Every row comes from one small tree of marks. The marks that hang from a mark follow it in brackets, in the order of their numbers. Every link used is in the known rows. Which tree was each row made from?
Known rows
q402[q722[q217 q955[q390]]]: [9.3, 29.5, 39.2, -30.8, -28.7, -20.5, 6.2, -15.8, 39.0, 5.2, -3.9, -9.6, -9.7, -26.1, -31.3, 40.4, 12.9, -6.4]
q402[q722[q955]]: [4.8, 23.2, 36.7, -63.1, -15.2, -16.5, -8.3, -22.3, 28.6, 8.2, -18.9, -6.3, -11.4, -20.9, -37.8, 37.5, 20.1, -6.5]
q815[q509[q995]]: [-2.9, 8.6, 32.9, -41.4, -26.5, 4.2, -10.7, -5.4, 37.4, -14.2, 9.6, -5.4, -2.1, -20.1, -44.6, 17.6, 20.3, -9.9]
q402[q722[q217[q995[q509[q815]]] q955]]: [0.6, 26.2, 35.6, -53.5, -27.4, -24.5, 16.4, -30.7, 56.9, -1.1, -15.0, -35.9, 3.7, -32.4, -29.4, 17.9, 17.2, 2.3]
q995[q217[q722[q402 q955]] q509]: [10.7, 26.3, 51.1, 5.7, -5.3, -11.2, -3.2, -29.5, 43.2, 6.2, -10.0, -53.8, -47.5, -33.7, -42.2, 11.3, 0.1, 17.7]
q217[q722[q402 q955] q995[q509]]: [18.2, 27.0, 38.1, -11.0, -2.9, -13.8, -28.9, -29.5, 68.2, 4.1, -24.0, -45.5, -48.8, -39.0, -39.5, 3.2, 2.0, 16.8]
q217[q722[q955] q995[q509[q815]]]: [-8.6, 6.2, 39.6, -40.9, -11.1, -16.5, 2.8, -12.3, 72.1, -4.0, -22.1, -38.1, -26.3, -41.0, -24.3, 6.3, 6.2, 33.4]
q217[q995]: [8.4, 22.5, 21.3, -37.8, 1.0, -14.3, -9.1, -22.6, 38.5, -3.7, -31.7, -11.2, -20.1, -25.3, -34.9, 11.5, 19.1, 5.1]
q402[q722[q217 q955]]: [6.2, 38.5, 36.2, -55.6, -21.9, -18.7, -5.8, -29.4, 31.9, 12.8, -12.8, -14.8, -2.2, -9.5, -36.4, 38.5, 16.6, -11.0]
q509[q815 q995[q217[q722[q955[q390]]]]]: [-29.6, -14.2, 35.3, 16.8, -28.0, -0.3, 19.3, -0.9, 49.5, -18.7, 8.6, -34.4, -20.1, -47.6, -33.9, 21.8, 8.1, 30.0]
q217[q722[q955] q995[q509]]: [4.9, 17.0, 37.7, -40.2, -3.4, -21.3, -18.1, -17.8, 70.0, 4.9, -33.4, -33.6, -36.9, -40.9, -27.1, 7.5, -1.3, 26.1]
q509[q815]: [-11.6, 7.4, 33.5, -46.3, -13.8, -2.7, 24.0, -11.8, 28.2, -3.6, -6.7, -9.7, -6.5, -11.6, -31.0, 21.2, 24.1, 8.0]
q509[q815 q995[q217]]: [-24.5, -5.3, 27.0, -5.1, -21.7, 5.3, 32.4, -18.2, 20.9, -16.6, 2.4, -27.4, 2.3, -23.8, -38.4, 15.6, 26.1, 7.4]
q217[q995[q509[q815]]]: [-1.7, 5.9, 33.9, -42.4, -12.5, -13.5, 23.5, -20.8, 51.9, -7.2, -19.4, -26.1, -10.2, -34.7, -26.3, 0.2, 21.7, 13.6]
q509[q815 q995[q217[q722[q402 q955]]]]: [-18.3, 3.2, 31.6, 18.9, -17.9, 8.5, -4.9, -23.7, 40.8, -14.2, 9.9, -53.0, -24.2, -26.5, -49.3, 16.3, 11.5, 19.5]
q402[q722]: [10.5, 28.1, 39.9, -63.6, -10.9, -11.8, 3.6, -25.4, 21.0, 10.3, -26.8, -8.2, -8.5, -12.6, -28.4, 32.5, 26.9, -16.8]
q217[q722[q955] q995]: [0.6, 24.2, 25.9, -39.7, 0.8, -17.2, -31.8, -15.3, 58.4, -1.2, -34.9, -23.2, -34.9, -32.0, -33.2, 18.4, 2.1, 25.0]
q815[q509[q995[q217[q722[q402]]]]]: [3.6, 28.8, 40.1, 8.1, -13.5, 13.6, -18.2, -17.4, 33.2, -19.7, 8.1, -46.7, -30.6, -26.4, -49.5, 13.8, 10.8, -5.0]
q217[q722[q402] q995[q509]]: [22.6, 33.0, 42.9, -10.3, 2.4, -7.4, -18.9, -32.5, 62.1, 2.7, -33.8, -48.4, -47.0, -29.0, -30.7, -1.1, 8.8, 5.1]

Which tree is each row?
[12.3, 32.1, 26.3, -12.3, 4.1, -10.6, -45.4, -26.6, 57.6, -2.2, -25.0, -37.1, -46.4, -32.0, -45.2, 12.8, 3.5, 14.6]  q217[q722[q402 q955] q995]
[5.8, 23.4, 20.0, -6.9, -19.1, -24.3, -4.4, -13.2, 55.3, -7.7, -9.0, -12.8, -18.6, -40.9, -36.3, 19.0, 6.0, 17.4]  q722[q217[q995] q955[q390]]
[0.0, 22.7, 36.1, 9.6, -18.5, 6.1, -30.5, -15.4, 40.0, -19.2, 17.9, -43.4, -31.8, -37.6, -58.0, 18.2, 1.8, 6.7]  q815[q509[q995[q217[q722[q402 q955]]]]]
[6.8, 21.1, 42.4, -13.2, -3.8, -1.3, 1.2, -26.6, 62.7, -5.2, -22.0, -54.0, -34.2, -28.6, -27.7, -1.0, 14.0, 12.3]  q217[q722[q402] q995[q509[q815]]]
[8.8, 23.7, 42.9, 32.4, -8.2, -7.0, -3.9, -14.4, 38.2, -7.2, -1.8, -39.1, -52.1, -42.5, -42.9, 23.4, 0.2, 22.2]  q995[q217[q722[q402 q955[q390]]]]
[-10.7, 12.2, 37.6, -6.4, -8.1, 2.7, 1.0, -18.4, 32.3, -2.3, -20.3, -37.3, -22.5, -18.4, -32.8, 17.5, 13.3, 6.7]  q509[q995[q217[q722]]]
[14.2, 29.2, 31.2, 14.8, -25.1, -9.8, -5.2, -19.6, 42.1, -0.7, 13.5, -18.8, -27.0, -25.0, -47.4, 23.3, 7.1, 4.8]  q722[q217 q402 q955[q390]]
[-4.4, 12.2, 43.5, -42.5, -7.4, -8.7, 11.7, -14.9, 64.0, -2.0, -31.5, -40.6, -25.8, -32.5, -16.4, 3.6, 12.2, 20.7]  q217[q722 q995[q509[q815]]]
[19.0, 15.8, 41.1, 12.0, -8.9, -14.9, -18.7, -18.4, 75.8, -4.7, -14.4, -40.9, -54.0, -57.8, -35.0, 2.7, -1.6, 19.0]  q217[q722[q402 q955[q390]] q995[q509]]
[-5.1, 12.2, 32.7, -17.3, -21.0, 1.6, 6.6, -8.6, 23.0, -21.4, 10.9, -18.8, -3.6, -31.2, -47.2, 16.2, 17.2, -3.3]  q815[q509[q995[q217]]]
[-7.4, 18.2, 42.5, -15.8, -13.8, 4.4, -5.1, -5.7, 35.9, -14.0, -1.4, -34.6, -19.1, -29.3, -37.7, 18.8, 10.1, 4.0]  q815[q509[q995[q217[q722]]]]
[-13.5, -3.6, 54.2, 1.9, -21.9, -14.6, 40.9, -2.4, 52.5, -10.0, 1.4, -41.4, -32.8, -54.8, -22.9, 14.5, 1.3, 39.6]  q995[q217[q722[q955[q390]]] q509[q815]]
[7.9, 28.7, 37.6, -17.8, -5.5, -2.7, -32.0, -22.3, 44.1, 8.1, -12.3, -29.4, -46.0, -13.9, -42.9, 23.5, 5.3, 12.3]  q217[q722[q402 q955]]
[-8.5, 5.6, 45.3, -22.0, -16.9, -9.8, 53.1, -19.1, 27.9, -4.3, -4.3, -35.6, -10.6, -30.4, -29.2, 7.4, 18.5, 15.9]  q995[q217 q509[q815]]
[-16.6, 6.6, 52.3, -21.6, -14.3, -13.3, 28.9, -13.0, 45.6, -0.9, -7.7, -46.1, -26.5, -37.7, -27.1, 15.1, 4.8, 35.3]  q995[q217[q722[q955]] q509[q815]]
[-10.4, 4.2, 41.8, 6.8, -26.3, -3.1, -6.2, 7.8, 48.3, -24.6, 16.4, -27.0, -27.4, -57.9, -42.1, 23.9, -0.2, 18.4]  q815[q509[q995[q217[q722[q955[q390]]]]]]
[5.3, 32.8, 37.3, 7.6, -2.4, -6.5, -17.4, -25.7, 30.1, 1.7, -10.9, -43.8, -45.2, -26.3, -47.4, 21.8, 3.2, 18.1]  q995[q217[q722[q402 q955]]]
[10.5, 19.7, 41.1, 7.8, -11.6, -5.0, -20.8, -12.0, 51.3, -0.1, -2.5, -24.5, -50.9, -33.6, -38.6, 23.7, 1.1, 14.9]  q217[q722[q402 q955[q390]]]
[-14.0, 9.2, 35.7, 19.3, -14.4, 15.0, 8.9, -28.1, 35.2, -12.5, 0.5, -56.0, -21.1, -16.9, -41.5, 12.9, 20.1, 8.0]  q509[q815 q995[q217[q722[q402]]]]
[2.0, 16.8, 39.3, -15.4, -9.8, -7.8, -10.5, -24.7, 69.9, -7.4, -12.8, -50.1, -35.4, -40.1, -37.2, 3.0, 6.8, 24.2]  q217[q722[q402 q955] q995[q509[q815]]]
[-6.3, 16.3, 28.9, -31.9, -23.9, -20.2, 17.3, -22.1, 60.5, -4.9, -5.1, -32.2, -4.2, -31.4, -32.2, 5.0, 10.8, 21.3]  q722[q217[q995[q509[q815]]] q955]
[1.6, 19.9, 32.4, -11.0, -26.6, -17.4, 5.7, -8.2, 43.6, 2.9, 4.1, -6.4, -15.9, -26.8, -38.0, 26.4, 4.8, 10.6]  q722[q217 q955[q390]]
[-3.8, 13.4, 32.4, 21.9, -10.6, 5.5, -24.1, -27.5, 39.9, -2.9, -2.3, -47.9, -35.4, -26.3, -51.7, 16.7, 6.5, 10.9]  q509[q995[q217[q722[q402 q955]]]]
[9.7, 31.5, 31.7, -7.6, -17.6, -8.0, 17.4, -37.0, 55.9, -6.9, -4.4, -48.4, -12.4, -20.5, -35.9, -2.8, 20.1, 0.1]  q722[q217[q995[q509[q815]]] q402]
[-0.5, 21.4, 54.0, 4.1, -9.8, 1.4, 29.4, -28.0, 39.9, -2.8, -7.8, -62.3, -35.1, -26.6, -30.6, 6.2, 11.3, 13.6]  q995[q217[q722[q402]] q509[q815]]
[-11.8, 13.2, 36.8, -16.9, -19.4, -2.5, -17.6, -2.6, 43.6, -18.1, 8.3, -31.0, -21.6, -39.1, -46.0, 23.5, 1.4, 15.9]  q815[q509[q995[q217[q722[q955]]]]]
